In the rows, 128 means zero.
Known rows, with every step that occurs:
sesi/tubi: [128 135 130 123 123 127 101 127 111 124 129 131 134 140 121 144 137 120
 121 120 134 119 145 160 113 137 118 120 143 131 121 132 128 132 118 128
 115 124 117 121 117 140 123 120]
lipiv/sesi/tubi/pivub/vovafo/mavo/famip: [121 149 128 113 162 139 101 141 109 110 123 127 134 158 112 135 117 106
 146 116 136 143  97 158 125 204  95 113 149 134 103 136 115  85 137  98
 107 165 130 148 118 114 111 158]
sobop/tubi/sife/famip/mavo: [150 158 115 123 139 137 150 136 113 117 131 146 132 143 120 116 134 107
 145 156 138 130 110 110 151 196 122 114 104 122 143 138 130 101 130 106
 145 162 118 140 155 131 125 107]
sife/tubi/pivub/vovafo/mavo: [149 129 125 113 141 141 131 123 104 118 130 114 127 145 118 109 126  97
 149 120 115 153  72 116 108 164 119 124 137 118 194 136 107 114 117 105
  95 185 146 172 136 122 117 131]
famip/mavo/tubi/sife: [146 139 124 120 130 142 118 122 141 103 140 139 119 140 117 116 144 118
 109 109 100 155 128 112 106 143 137 118 119 135 102 122 129 107 119 116
 143 146 134 153 151 135 137 137]
pivub/famip: [143 148 118 126 139 128 122 135 112 124 124 126 133 134 131 117 121 125
 138 140 130 142 136 131 167 155 127 133 115 125 118 135 120 116 143 121
 135 148 132 135 126 129 124 109]
fonol/pivub/famip/sife/vovafo/mavo/tubi: [193 147 127 108 148 131  96 130 150 111 133 135 126 144 120  89 113 108
 129  47  88 171 100 148 104 206 148 137  93 130 168 157 124  89 126  72
 127 220 152 172 114 108 116 110]
gumol/famip/pivub/fonol/sife/vovafo: [170 137 133 115 102 141 115 128 154 133 151 147 106 126 136  89 129 106
 149  19 158 138 115 167 103 140 122 127 150 124 231 162 106 106 126  90
 128 179 131 152 114 108 108  77]
lipiv/sesi/tubi/pivub/famip: [129 149 129 125 147 123  89 144 103 114 125 121 135 147 124 146 116 114
 136 121 156 154 134 160 146 167 106 130 146 131  93 141 112 102 135 126
  95 139 123 135 121 125 115 133]
fonol/sife/famip: [155 128 131 127 125 121 135 130 138 133 125 135 120 131 125 111 114 142
 162 103 140 135 107 134 142 193 137 129 109 128 181 139 135 121 109 100
 110 168 142 124 123  95  94 116]
gumol/famip/sife/vovafo/pivub/tubi/mavo: [167 148 111 117  99 139 106 132 148 114 143 150 133 148 118  83 100  65
 140  31 123 139  80 128 122 180 121 105 120 124 234 171 112  90 138  94
 151 182 137 156 126 109 114 103]
mavo/tubi/sife/vovafo/pivub/fonol: [153 136 138 109 109 150  99 121  94 109 134 150 125 145 115 113 163 122
 107  44 123 149  79 143  98 152 134 104 115 114 178 147 122 103 101  80
 135 188 166 169 111 111 106 134]
mavo/tubi/sife/fonol/pivub/famip: [168 140 148 117 125 133 108 122  88 110 132 133 128 155 114 104 135 141
 123  65 110 190 101 125 158 174 162 123  88 128 150 146 123  90  98  97
  98 188 162 151 146 101  98 101]
mavo/famip/gumol: [145 146 114 123 136 130 125 129 167 123 130 145 130 153 123 110 122 134
 141 125 106 134 133 165 179 157 121 125  80 143 114 130 122  91 164 106
 156 154 127 130 133 139 127 113]
tubi/sesi: [140 128 126 135 148 103 145 126 104 124 130 127 120 133 131 129 131 140
 117 153 124 149  97 103 149 114 145 133 131 118 133 133 130 134 117 117
 131 126 141 117 114 123 122 114]
sife/tubi/sesi: [145 127 125 127 153 101 144 118 106 125 136 131 121 150 125 124 137 139
 121 133 105 160  82 116 122 106 149 141 130 120 174 138 124 135 104 103
 106 151 148 128 110 120 112 125]
pivub/tubi/sife: [138 145 130 129 110 139 131 127 106 118 132 125 131 143 119 109 138 127
 130 134 120 133 120 124 145 157 120 111 137 118 148 136 121 131 120 133
 102 137 145 130 138 118 117 135]
gumol/famip/mavo/tubi/sife: [150 144 117 124 134 138 127 119 158 104 146 149 116 136 123 104 129 101
 124  87 103 159 130 121 118 153 131 118 107 138 126 127 124  90 134 117
 155 149 119 153 170 138 133 109]
sobop/tubi/sife: [131 151 129 130 122 137 138 131  99 114 129 128 129 137 117 136 143 119
 118 171 151 124 115 125 135 146 128 110 117 115 130 127 123 127 116 134
 149 134 128 124 154 134 130 102]
pivub/vovafo/mavo/tubi/sife: [146 148 126 117 147 147 128 119 110 101 132 127 124 137 115 111 152 121
 124 121 109 159  97 117  98 175 125 107 107 118 120 125 121 113 115 103
 131 173 153 163 142 123 112 144]
fonol/pivub/vovafo/mavo/tubi: [148 139 143 114 154 139 123 126 124 120 125 119 126 133 123 111 146 115
 116  86  96 163 103 136 111 174 131 125 105 121 162 136 124 113 115  93
 107 200 149 163 119 124 114 134]
lipiv/sesi/tubi/mavo/famip: [107 145 129 121 155 127  85 135 125 112 130 136 143 166 111 147 121 114
 141 109 131 148 127 161 114 173 120 110 122 139  70 136 124  88 146 114
 132 134 126 109 109 116  96 169]
vovafo/pivub: [125 127 126 126 109 126 116 133 117 124 118 138 126 133 124 131 122 124
 114 102 133 137 105 137 136 148 132 123 121 129 148 132 131 128 114 108
 143 148 134 140 121 117 135 118]
pivub/vovafo/mavo/tubi/sesi: [151 144 122 121 181 121 143 121 101 109 133 126 122 140 127 118 152 130
 109 132 101 171  74 114 116 139 141 123 115 110 140 130 122 122 116  83
 135 178 160 152 109 129 114 130]
famip/pivub/vovafo/mavo: [146 145 115 115 135 145 130 135 127 121 133 133 121 125 129 112 133 107
 138 108 132 145 113 133 110 142 112 121 132 127 124 138 111 122 137  95
 136 165 128 162 121 123 137 120]
sesi/tubi/sife/fonol/pivub/famip/gumol: [174 157 142 116 101 125  83 123 100 116 130 132 129 171 119 102 139 125
 138  66 133 173 127 167 186 206 129 120  89 134 169 158 122  81 120 103
  90 172 131 144 140 118  99  76]
pivub/fonol/sife/famip/mavo/tubi/sesi: [183 143 130 117 154 122 133 126 120 120 143 140 108 155 131  92 152 148
 121  75 113 177  85 122 136 168 162 130 127 115 200 144 128 102 112  58
 116 197 162 140  92 110  92 116]
sobop/tubi/mavo/famip/sife/fonol/pivub: [167 143 138 113 112 142 113 136 114 117 141 138 136 171 104 107 110 106
 122  76 126 156  86 117 157 178 164 107 102 132 175 158 121  66 126  94
 155 178 137 124 139 103 111  88]
sife/fonol/pivub/vovafo: [146 125 153 112 110 137 129 129 104 139 130 119 128 135 128 109 142 121
 133  64 137 146 101 111 142 142 128 128 140 122 206 156 127 111 100 109
  77 169 141 153 123 105 110 126]
bavitas/tubi: [115 124 131 130 118 128 121 123 120 125 126 136 133 131 125 134 134 120
 141 146 146 125 125 105 117  81 136 126 124 129 106 115 129 134 106 115
 133 134 122 127 151 148 133 118]
mavo/tubi/sife/vovafo: [146 129 131 119 133 137 119 116 120 106 138 142 128 133 113 124 146 118
 134  96 113 138 102 123  87 140 131 118 105 125 133 135 127 113 101 113
 131 165 153 152 138 122 110 141]
bavitas/tubi/sife/fonol/pivub/famip: [151 133 151 122  96 129 110 122  72 118 124 132 132 152 118 107 128 126
 156 102 152 172  98  84 166 145 161 124 101 129 150 137 128  98  85  99
  99 173 146 140 170 109 106  86]
fonol/pivub/tubi: [138 134 147 128 118 131 125 134 122 137 124 117 131 139 126 109 127 121
 124 101 110 141 124 136 156 158 128 129 134 122 191 148 125 131 121 124
  78 165 141 129 117 118 119 128]
sobop/tubi/mavo/famip: [129 150 119 125 153 142 133 136 101 112 130 134 145 155 109 132 121 100
 132 169 130 134 108 130 154 168 138 103  90 121 115 129 115  91 150 118
 183 156 132 112 141 139 115 108]
pivub/famip/mavo/tubi/sesi/lipiv: [149 155 119 129 168 112 109 133 104 100 135 134 119 146 133 119 145 120
  94 154  93 188 106 116 160 117 151 153 130 126 104 140 123 105 136 102
 134 170 135 139 111 120 117 147]
lipiv/sesi/tubi/pivub/fonol/sife: [132 135 158 122 109 135  76 137 114 124 133 109 115 151 124 135 140 134
 118  69 176 152 119 172 101 157 118 119 191 120 170 143 114 113 106 114
  68 142 137 127 100 106  97 136]
fonol/pivub/vovafo: [139 131 146 122 117 133 134 136 115 135 124 110 129 120 131 116 133 112
 127 107 127 134 119 105 157 150 119 131 131 121 173 150 127 127 115 125
  94 164 134 148 123 123 120 126]
lipiv/sesi/tubi/sife/vovafo: [117 139 140 119 132 123  95 128 123 116 132 136 131 143 117 145 146 119
 145  88 153 131 121 154  62 164 100 120 154 130 118 149 133 117 103 122
  89 132 127 134 114 108 101 173]
bavitas/tubi/mavo: [114 124 130 131 124 132 109 120 105 115 130 129 140 137 119 133 129  98
 150 150 147 141 111  76 114  93 149 110 107 127 102 114 123 118 117 122
 147 135 128 120 155 146 119 126]
pivub/famip/mavo: [149 151 112 120 139 135 125 137 127 122 129 129 129 139 135 105 118 107
 133 132 120 149 145 124 157 171 125 136 131 131 124 135 123 105 151 118
 135 153 118 147 127 136 141 114]

Rows:
[165 133 147 119 111 151 122 134  95 126 134 112 122 142 122 115 146 101
 127 108 177 123  85 146 117 158 128 116 160  97 252 148 108 110 101 111
 113 187 148 147 120 124 113  85] -> sobop/tubi/pivub/fonol/sife/vovafo
[163 133 115 112 118 135 123 134 158 119 140 151 130 142 115 104 103 114
 147  85 112 109 111 134 123 160 126 127 125 142 139 152 128  97 137  96
 157 162 135 143 120 109 125 124] -> mavo/famip/sife/vovafo
[164 153 115 124 117 100  95 139 101 106 133 141 114 159 123 109 118 129
  89 114 101 184  61 128 155 130 158 154 138 130 168 167 120 119 110  80
 122 183 144 146  98  83 107 122] -> vovafo/pivub/famip/sife/tubi/sesi/lipiv
[169 149 113 125 149 135 105 130 142 103 133 130 130 147 125 111 128 115
 127 121 105 173 124 156 194 144 123 127  66 131 113 131 102  84 154 108
 144 182 143 158 149 156 128  89] -> mavo/tubi/pivub/famip/gumol
[135 122 131 125 117 130 101 130  93 115 128 122 133 141 116 145 119 106
 127 131 140 123 123 139 142 137 119 117 148 130 126 130 118 119 116 137
 114 127 121 131 136 138 130 105] -> sesi/tubi/pivub
[147 125 137 123 122 126 108 115 132 120 137 115 121 152 113 111 126 116
 146  96 123 165  94 122  84 159 154 121 122 124 210 136 119 119 101 118
 104 170 150 127 123 109  91 131] -> fonol/sife/tubi/mavo
[129 131 135 137 158 106 119 124 104 106 134 133 118 137 126 143 155 141
  87 151  99 168  88 120 127  73 157 145 127 124 106 132 128 129 111 112
 122 146 146 120 111 111 104 157] -> mavo/tubi/sesi/lipiv
[133 135 134 118 102 141 106 133  99 130 125 135 125 139 130 119 143 130
 101  76 140 139 102 147 142 142 131 115 142 118 173 139 123 119 126  96
 133 151 143 145 102 118 124 120] -> vovafo/pivub/fonol
[172 145 121 111 127 144 124 131 147 120 134 148 120 158 112  84 109 112
 166  63 116 144  92 181 101 217 129 122 138 132 194 150 113 111 120  67
 121 221 160 148 103  87 110 117] -> fonol/sife/vovafo/mavo/famip/pivub/tubi
[152 126 135 119 132 127 116 118 145 126 124 125 117 136 122 104 122 120
 157  84 138 139  90 147  60 209 138 127 136 121 216 134 133 122 100  98
 112 181 147 144 115  94 106 128] -> fonol/sife/vovafo/mavo
[158 136 139 118  93 145 110 133 132 131 143 130 106 134 132 107 141 138
 119  67 152 148 127 155 122 127 138 123 155 124 167 145 110 128 119  98
 122 156 141 136 105 111 119 100] -> famip/pivub/fonol/sife
[144 134 119 125 104 129 133 127 110 113 135 165 128 130 118 122 126 121
 178 128 150 137 103  87 150 111 138 117  87 140  73 129 121 121 108  87
 146 158 127 137 170 122 120 100] -> bavitas/tubi/sife/famip/pivub
[161 145 111 118 145 144 133 131 147 110 127 126 130 153 120  95 116 102
 153 136 112 147  90 138 190 200 106 113  91 132 146 130 108  73 164  94
 151 185 136 166 146 133 129 108] -> tubi/pivub/vovafo/mavo/famip/gumol
[142 131 141 116 100 132  97 117  79 115 135 140 128 158 111 132 145 133
 132  89 146 137 116 142 106 149 133 107 146 131 142 136 128 114  92 118
  98 123 131 129 139 112 104 113] -> sesi/tubi/sife/fonol
[109 129 138 128 133 122  91 137 119 118 128 122 129 142 120 156 123 117
 126 108 153 139 123 151 109 135 108 125 159 133 105 134 120 114 120 132
  90 120 119 127 122 123 122 149] -> lipiv/sesi/tubi/pivub
[150 158 111 112 152 141 134 128 157 119 128 134 130 151 124  94 131 119
 150 124 104 144 112 161 163 199 104 117  86 133 138 133 118  85 167  86
 150 182 132 156 128 131 122 121] -> pivub/vovafo/mavo/famip/gumol
[142 135 114 120 125 136 131 137 136 119 135 154 126 139 119 123 110 124
 138 112 116 133 126 145 161 127 130 127 114 147  77 135 115 109 147 100
 165 150 128 131 129 118 137 109] -> mavo/famip/pivub
[169 143 132 114 103 138 114 123 156 133 155 144 101 142 130  89 132 119
 135  23 134 160 119 179 103 124 132 132 147 129 232 155 100 116 122  87
 109 182 133 148 119 112 106  79] -> gumol/famip/pivub/fonol/sife/tubi
[149 125 160 116  89 127  93 119  79 122 130 130 126 156 110 126 139 132
 126  63 137 149 108 133 125 171 143 114 137 131 169 147 134 109  82 117
  76 142 134 130 138 101 100 103] -> sesi/tubi/sife/fonol/pivub
[120 146 135 141 151 109 133 136  82 117 127 125 123 138 128 150 148 124
  89 204 139 145  87 123 150  96 142 141 145 110 137 138 125 132 117 127
 134 136 125 106 118 117 117 127] -> sobop/tubi/sesi/lipiv
[142 135 144 119 137 133 132 131 117 131 120 108 126 127 130 105 128 111
 134 103 119 150 102 113 131 194 124 127 123 119 181 141 130 119 123 106
 101 177 137 155 120 114 119 128] -> fonol/pivub/vovafo/mavo
[121 112 132 133 109 132 121 126 101 115 126 128 133 128 120 136 114 106
 146 156 153 127 100  83 142  82 139 124 125 130 114 112 119 124 104 123
 131 137 127 135 170 146 139 102] -> bavitas/tubi/pivub
[166 131 121 111 130 135 120 128 156 118 132 150 114 145 113  98 104 117
 167  67 128 144  89 166  91 206 141 125 123 140 163 141 119 104 118  71
 149 206 148 147 113  85 114 111] -> fonol/sife/vovafo/mavo/famip/pivub
[151 158 111 121 131 144 125 142 128 107 142 138 140 158 106 120 107 100
 121 145 127 130 109 121 152 161 141 102 102 128 111 139 115  84 151 111
 195 151 127 118 138 133 127 100] -> sobop/tubi/mavo/famip/sife
[164 152 108 108 164 143 138 131 130 114 137 158 127 130 125 109 142 115
 153  80 103 157  97 142 121 162 117 120  85 130 112 143 112 103 135  59
 138 210 144 171 120 120 113 126] -> sife/famip/pivub/vovafo/mavo/tubi
[175 150 120 118 107 125  97 133 156 122 121 137 119 147 129  93 120 114
 146  62 144 159 104 184 151 213 123 132  89 125 228 158 123 103 118  80
 137 217 149 162 111 108 112  82] -> fonol/sife/vovafo/pivub/famip/gumol
[143 122 137 124 112 146 120 131  93 125 133 116 125 135 128 116 133 119
 120 117 144 134 104 115 158 125 128 119 151 116 164 132 109 109 138 126
 118 134 140 143 128 131 123 114] -> tubi/pivub/fonol
[117 128 123 127 132 136 116 124 107 111 128 142 145 153 110 127 114 103
 161 156 129 139 102  86 142 123 151 108  91 135  84 113 123  95 131 106
 170 150 134 116 157 138 113 122] -> bavitas/tubi/mavo/famip
[103 140 137 124 143 121  93 135 134 127 129 129 132 144 126 156 142 131
 122 101 146 134 149 175  85 132 104 128 156 134  94 137 131 126 122 122
  92 116 115 119 104 125 114 165] -> lipiv/sesi/tubi
[150 144 128 119 130 141 131 118 110 117 128 132 132 147 115  92 136 110
 157 108 117 138  86 133  91 209 119 111 131 114 194 140 124 119 117 106
 102 175 154 153 125 102 107 149] -> pivub/tubi/sife/vovafo/mavo
[142 125 129 124 120 144 137 136  99 120 129 110 130 121 126 124 124  99
 135 142 142 125 103  91 164 128 110 121 139 119 152 137 111 118 123 134
 116 145 133 154 142 133 131 121] -> tubi/pivub/vovafo
[140 139 116 125 130 131 135 127 165 127 138 141 120 130 136 104 113  95
 137  97 123 135 142 127 129 148 119 132 135 137 159 133 126 101 154 125
 147 134 100 143 148 139 143 106] -> gumol/famip/mavo
[138 132 120 117 147 133 122 120 117 116 136 138 139 165 106 115 114 108
 153 118  91 155  96 123 130 157 146 117  95 135 141 133 115  92 138 106
 140 169 146 129 127 121  96 143] -> sife/tubi/mavo/famip
[158 141 125 114 125 142 121 112 146 107 151 159 114 152 119  98 135 110
 129  44 113 171 113 126 108 143 140 116 116 139 159 134 125  77 120 101
 135 154 126 156 172 121 120 107] -> gumol/famip/mavo/tubi/sife/fonol
[120 143 134 118 151 135  98 137 112 114 124 113 130 146 122 140 134 101
 136 109 154 146 104 149  96 179  91 116 165 123 126 136 115 107 124 112
  86 149 124 153 115 121 115 158] -> lipiv/sesi/tubi/pivub/vovafo/mavo
[178 134 124 114 134 145 134 136 135 111 136 128 119 137 121  99 122 100
 151  91 124 155  93 103 151 185 123 123 120 128 188 144 118  95 106  85
 108 213 148 172 140 118 112 119] -> fonol/sife/famip/mavo/tubi/pivub/vovafo
[165 134 144 108 142 147 101 114 135 121 137 129 115 148 123  96 160 130
 126  40 121 156  89 174  46 184 146 119 137 110 222 135 122 108 102  73
 110 206 168 158  94 107  92 133] -> pivub/fonol/sife/vovafo/mavo/tubi
[124 124 128 137 133 103 138 121  94 120 128 135 126 136 129 137 135 132
 131 174 142 144  93  79 136  71 156 132 123 121 115 118 131 139  98 105
 137 132 135 116 138 138 127 107] -> bavitas/tubi/sesi
[134 115 160 124  85 128 113 115  89 123 127 135 126 147 114 117 136 130
 146  90 150 155  92  79 128 115 163 119 118 132 157 131 137 114  72 107
  91 154 138 133 170 108 112 105] -> bavitas/tubi/sife/fonol/pivub
[144 123 126 124 156 135 115 120 125 104 127 127 124 139 114 123 122 116
 122 116 106 162  88 129 110 156 144 119 106 125 121 112 115 102 124 106
 134 168 148 152 143 129 128 125] -> vovafo/mavo/tubi/pivub
[146 145 112 113 129 153 128 140 116 110 141 139 136 139 116 113 121  90
 151 117 125 144 109 105 170 141 120 107 105 135  92 147 102  92 155 104
 171 168 136 145 128 124 118 124] -> tubi/mavo/famip/pivub/vovafo
[174 124 126 120 135 135 126 131 143 111 134 136 117 143 117 105 111 113
 148  84 114 160  93 115 143 190 145 127 111 134 174 132 124  94 108  88
 117 197 147 154 142 114 114 115] -> fonol/sife/famip/mavo/tubi/pivub
[134 145 131 126 174 118 123 125  97 102 130 123 117 139 127 125 165 127
  96 155 101 176  66 116 114 118 142 136 131 113 128 135 124 121 116  93
 117 174 151 147 104 106  98 169] -> pivub/vovafo/mavo/tubi/sesi/lipiv
[174 146 130 123 109 124 111 144 134 124 132 121 126 134 129  98 100 121
 120  92 116 150 130 119 179 175 143 139 115 134 146 156 125 105 136 113
 124 162 129 142 126 113 129  91] -> fonol/pivub/famip/sife
[138 142 127 124 130 151 149 144  87 118 128 111 135 128 123 138 136  88
 121 174 160 116 100 112 165 128 104 115 136 107 163 140 105 117 123 133
 135 159 127 150 146 150 139  97] -> sobop/tubi/pivub/vovafo
[161 152 130 127 131 120 114 134 149 129 123 121 129 140 136  99 123 123
 135 105 115 165 143 155 203 184 126 138  73 132 156 148 121  94 154 113
 120 176 129 144 129 136 122  86] -> fonol/pivub/famip/gumol
[129 134 130 123 129 132  87 124  97 114 132 125 141 148 116 141 134  98
 131 123 135 133 131 131 112 150 128 105 124 126 117 131 122 113 129 134
 130 124 124 116 121 139 109 126] -> sesi/tubi/mavo
[164 134 154 127  97 109 108 133 102 125 141 124 115 160 124  98 135 140
  92  74 107 174  68 109 156 112 163 146 176 124 214 173 129 117  98  99
  61 161 148 123 102  68  99 138] -> famip/sife/fonol/pivub/tubi/sesi/lipiv
[150 133 147 123 105 141 114 127 123 134 134 115 113 137 132 105 144 144
 118  87 149 140 120 146 117 151 139 122 156 114 196 137 122 128 113 111
 104 149 146 127 105 113 105 116] -> pivub/fonol/sife
[156 125 135 129 138  98 131 118 119 126 135 120 108 150 121 115 129 151
 124 119 116 169  79 121 106 130 162 142 140 118 219 140 127 145  79  98
  93 168 160 123 106 103  98 112] -> fonol/sife/tubi/sesi
[147 154 121 116 152 142 140 127 104 108 125 146 136 156 104 116 125 107
 154 152 131 127  77 145 106 228 129 106  96 119 150 131 124  91 127  93
 170 185 143 142 145 111 115 114] -> sobop/tubi/sife/vovafo/mavo/famip
